What can hang from each mark
lazig: kugo
bezoz: mesem sida
sida: bezoz lenode pubonam
lenode: nuzu sida
kugo: mesem
nogitiv: sida
mesem: bezoz meduko

Each row was made from one small tree. Brackets hold a mark, then the marks that hang from it, in alphabetical order. Every link used is in the known rows. Write each row's tree.
Known rows
[lenode nuzu [sida pubonam]]: [  1.3  21.6  12.0   2.1  13.9  -5.0  -1.1   8.3 -13.6  -8.7   4.0 -13.6
  11.1  22.5   4.9   3.5   1.6  -5.4  -4.7]
[lazig [kugo [mesem [bezoz [sida lenode pubonam]] meduko]]]: [  6.1   3.2  22.0  -4.7  -2.9  57.7   3.9  -8.4  -8.3  -5.9   1.8 -11.6
   9.7   8.7  29.6  -2.8  -8.9  -2.0  -2.8]
[bezoz [mesem meduko] sida]: [  2.6  15.8  16.1  -3.1   1.1  17.3   3.8  -1.7 -10.1  -5.6   5.9 -10.9
   7.4  15.5  16.1   2.1 -12.3   0.9  -4.8]
[bezoz mesem]: [  2.0  20.3  10.0  -3.5  10.0  -7.9   3.5   5.1 -13.3  -5.7   6.3 -12.3
   9.1  16.5   9.6   4.4 -10.2  -0.5  -3.7]
[sida pubonam]: [  1.8  19.3  11.1  -5.3  15.3  -2.2   2.6   3.5 -15.0 -10.5   4.1 -13.6
  11.3  20.0  12.4   6.2  -3.5   1.4  -3.7]
[lenode nuzu [sida [bezoz [mesem meduko]] pubonam]]: [ 2.8 16.2 18.6  1.7  7.9 10.9  2.3  0.9 -7.4 -5.2  5.6 -9.8  8.1 20.6
 13.1 -2.0 -4.1 -4.8 -6.0]
[kugo [mesem meduko]]: [  2.1  18.3  16.7   0.0  17.5  -0.5   4.1  -1.4 -13.7  -7.2   3.6 -13.1
   8.9  18.0   6.3   0.0 -17.2  -0.1  -4.4]
[nogitiv [sida pubonam]]: [  2.7  19.9  12.7 -10.3  10.8   5.7   4.1   6.5  -8.5 -11.2   0.6 -12.7
  13.3  21.3  14.0  10.2  -1.6   2.1  -6.3]
[kugo [mesem [bezoz [sida lenode pubonam]] meduko]]: [  4.8   5.9  22.9  -2.5   1.1  44.2   4.6 -12.3 -10.2  -7.3   2.4 -12.0
  10.8   8.4  25.3  -1.6 -12.4  -0.7  -4.3]
[bezoz [mesem meduko] [sida lenode]]: [  4.9  11.6  13.9  -4.3  -4.9  35.8   3.9  -1.7  -6.3  -4.2   7.8 -11.0
   8.0  12.4  17.9  -2.2 -14.6  -0.9  -4.0]
[lazig kugo]: [  2.5  20.7   7.9  -4.5   9.7   0.8   2.5  10.1 -11.3  -5.7   4.9 -13.2
  10.3  21.1   8.2   6.0  -5.8  -0.6  -2.6]
[bezoz mesem [sida [lenode nuzu] pubonam]]: [  8.3  10.2  11.5  -3.5   1.0  30.5  -0.3   0.1  -7.0  -8.0   8.7 -11.9
   9.8  11.6  20.6   1.1  -0.7  -5.4  -3.5]
[mesem meduko]: [ -1.2  20.6  12.4  -1.9  13.8   1.6   2.8   3.4 -12.9  -8.4   4.9 -12.5
   9.8  20.8   7.3   2.5 -14.1   2.9  -4.2]
[nogitiv [sida lenode pubonam]]: [  5.0  16.2  10.5 -11.7   5.0  24.1   4.1   6.3  -4.4  -9.4   2.5 -12.8
  13.7  18.0  15.7   6.2  -4.1   0.0  -5.5]
[kugo [mesem [bezoz [sida [lenode nuzu]]] meduko]]: [  4.4   8.3  19.3   4.7   3.7  33.0   1.4  -7.4  -8.4  -5.8   5.6 -11.6
  11.0   8.8  16.0  -1.0 -14.7  -4.0  -4.7]
[mesem [bezoz [sida pubonam]] meduko]: [ -0.8  11.7  20.4  -2.9   3.0  27.4   3.1  -7.3 -13.6 -10.7   1.9 -11.2
  11.2  14.4  25.1   5.0  -6.8   4.4  -4.9]
[bezoz [mesem meduko] [sida [lenode nuzu] pubonam]]: [  5.9   7.6  14.8  -3.0   1.1  45.2  -0.5  -2.7  -6.2  -9.5   7.9 -11.0
   8.5  12.0  23.8  -3.4  -5.0  -3.0  -3.8]
[kugo [mesem [bezoz [sida pubonam]] meduko]]: [  2.3   9.8  25.1  -0.9   6.9  26.0   4.8 -12.5 -14.4  -9.0   0.6 -11.8
  10.3  11.7  24.1   2.4  -9.9   1.5  -5.1]

Which tree is each row?
[  8.5  11.9  10.7  -3.6   8.1  18.8   2.4   1.3  -4.7  -6.0  10.4 -10.9
  10.0  14.6  16.9   0.6  -3.2  -5.2  -4.1]
[sida [bezoz mesem] [lenode nuzu] pubonam]
[  3.9  21.8  15.0  -2.3   7.5  -6.4   6.1   3.2  -9.6  -4.1   3.7 -12.6
  11.1  24.4   7.0   5.9  -2.7  -3.2  -6.0]
[lenode [sida bezoz pubonam]]
[  2.0  19.6  16.3   4.4   6.3   0.7   3.1   4.1  -6.2  -1.9   6.8  -9.9
   7.6  21.0   5.1  -1.1 -10.1  -5.4  -6.4]
[lenode nuzu [sida [bezoz [mesem meduko]]]]
[  2.5  15.3  15.9  -1.1  10.4   3.0   4.1   1.0 -14.2  -3.7   1.8 -12.8
  10.7  13.3  13.3   4.5 -10.4  -2.4  -3.0]
[lazig [kugo [mesem bezoz]]]
[  5.1  18.4  15.1   1.0   8.3  -2.3   2.7   3.5  -8.2  -4.0   6.1 -10.9
   9.3  20.3   9.8   2.7   0.3  -7.1  -5.8]
[lenode nuzu [sida [bezoz mesem] pubonam]]
[  2.4  16.9  19.8  -2.7   3.7  12.4   6.0  -0.8  -8.1  -3.6   3.8 -10.1
   7.6  20.4  14.7  -1.6  -7.8  -2.0  -5.8]
[lenode [sida [bezoz [mesem meduko]] pubonam]]
[  7.5  12.9  10.4  -2.5   4.8  26.4  -0.5   1.3  -7.9  -9.8   8.2 -13.2
  11.9  15.7  15.8   3.9   0.5  -4.0  -3.8]
[bezoz [sida [lenode nuzu] pubonam]]
[  7.1  14.1  10.2  -4.9  -5.0  21.0   4.2   1.0  -7.0  -2.6   8.4 -12.1
   9.3  12.0  14.9   2.4 -10.2  -3.4  -3.7]
[bezoz mesem [sida lenode]]
[  8.1  16.0  11.2 -10.0  -2.3  17.0   8.2   5.0   1.8  -1.2   6.3 -10.1
  11.8  16.1  12.8   5.9 -11.2  -2.7  -6.8]
[nogitiv [sida [bezoz mesem] lenode]]
[  1.6  20.0  17.6   0.2   2.0   2.0   6.5   2.0  -6.7   0.0   5.0 -10.0
   7.5  20.9   6.8  -0.6 -13.5  -2.9  -6.2]
[lenode [sida [bezoz [mesem meduko]]]]
[  1.5   7.8  18.4  -4.2  -2.9  46.1   3.0  -7.3  -9.6  -8.8   3.7 -11.4
  11.6  11.1  26.4   0.9  -9.6   2.3  -4.0]
[mesem [bezoz [sida lenode pubonam]] meduko]
[  8.0  12.4  11.9  -7.6   3.6  19.2   6.0  -0.7  -6.0  -4.5   8.5 -11.1
   9.9  14.5  18.8   1.0  -6.7  -2.7  -3.9]
[sida [bezoz mesem] lenode pubonam]
[ -1.7  15.1  17.9   0.0   1.3  17.1   3.7  -4.7 -12.2  -6.9   3.3 -11.2
  11.2  14.8  17.1   5.9 -12.7   3.5  -5.2]
[mesem [bezoz sida] meduko]
[  4.0  15.5  19.1   1.5   5.2   1.3   5.8  -7.0 -13.8  -4.6   2.5 -12.9
  11.5  11.7  13.3   8.3 -11.1  -1.5  -5.2]
[kugo [mesem [bezoz sida]]]
[  3.3  11.9  18.3  -5.7   2.5  27.7   3.3  -4.3 -11.1  -9.3   4.3 -11.0
   7.6  15.3  24.2   0.9  -6.4   1.9  -4.4]
[bezoz [mesem meduko] [sida pubonam]]
[  6.9  15.2  10.6  -6.5   7.4  14.4   5.6   0.6  -6.5  -6.2   7.9 -12.4
  12.0  18.8  13.8   4.3  -6.0  -1.4  -4.2]
[sida bezoz lenode pubonam]
[  5.0  13.4  13.2  -4.1   1.5  23.0   6.1  -1.0  -3.6  -2.5   9.1  -9.9
   8.3  15.1  13.7  -2.7 -17.9  -1.2  -4.5]
[sida [bezoz [mesem meduko]] lenode]
[ 3.4 13.8 17.8 -5.7  9.6 14.7  5.6 -3.1 -8.8 -7.4  5.9 -9.8  8.1 18.2
 20.0  0.5 -9.4  1.8 -4.9]
[sida [bezoz [mesem meduko]] pubonam]
[  4.6  19.0  16.6  -3.2   3.8  -1.6   6.6   2.0  -8.9  -2.4   4.5 -11.2
   9.0  20.2  12.2   3.1  -3.5  -4.5  -5.6]
[lenode [sida [bezoz mesem] pubonam]]
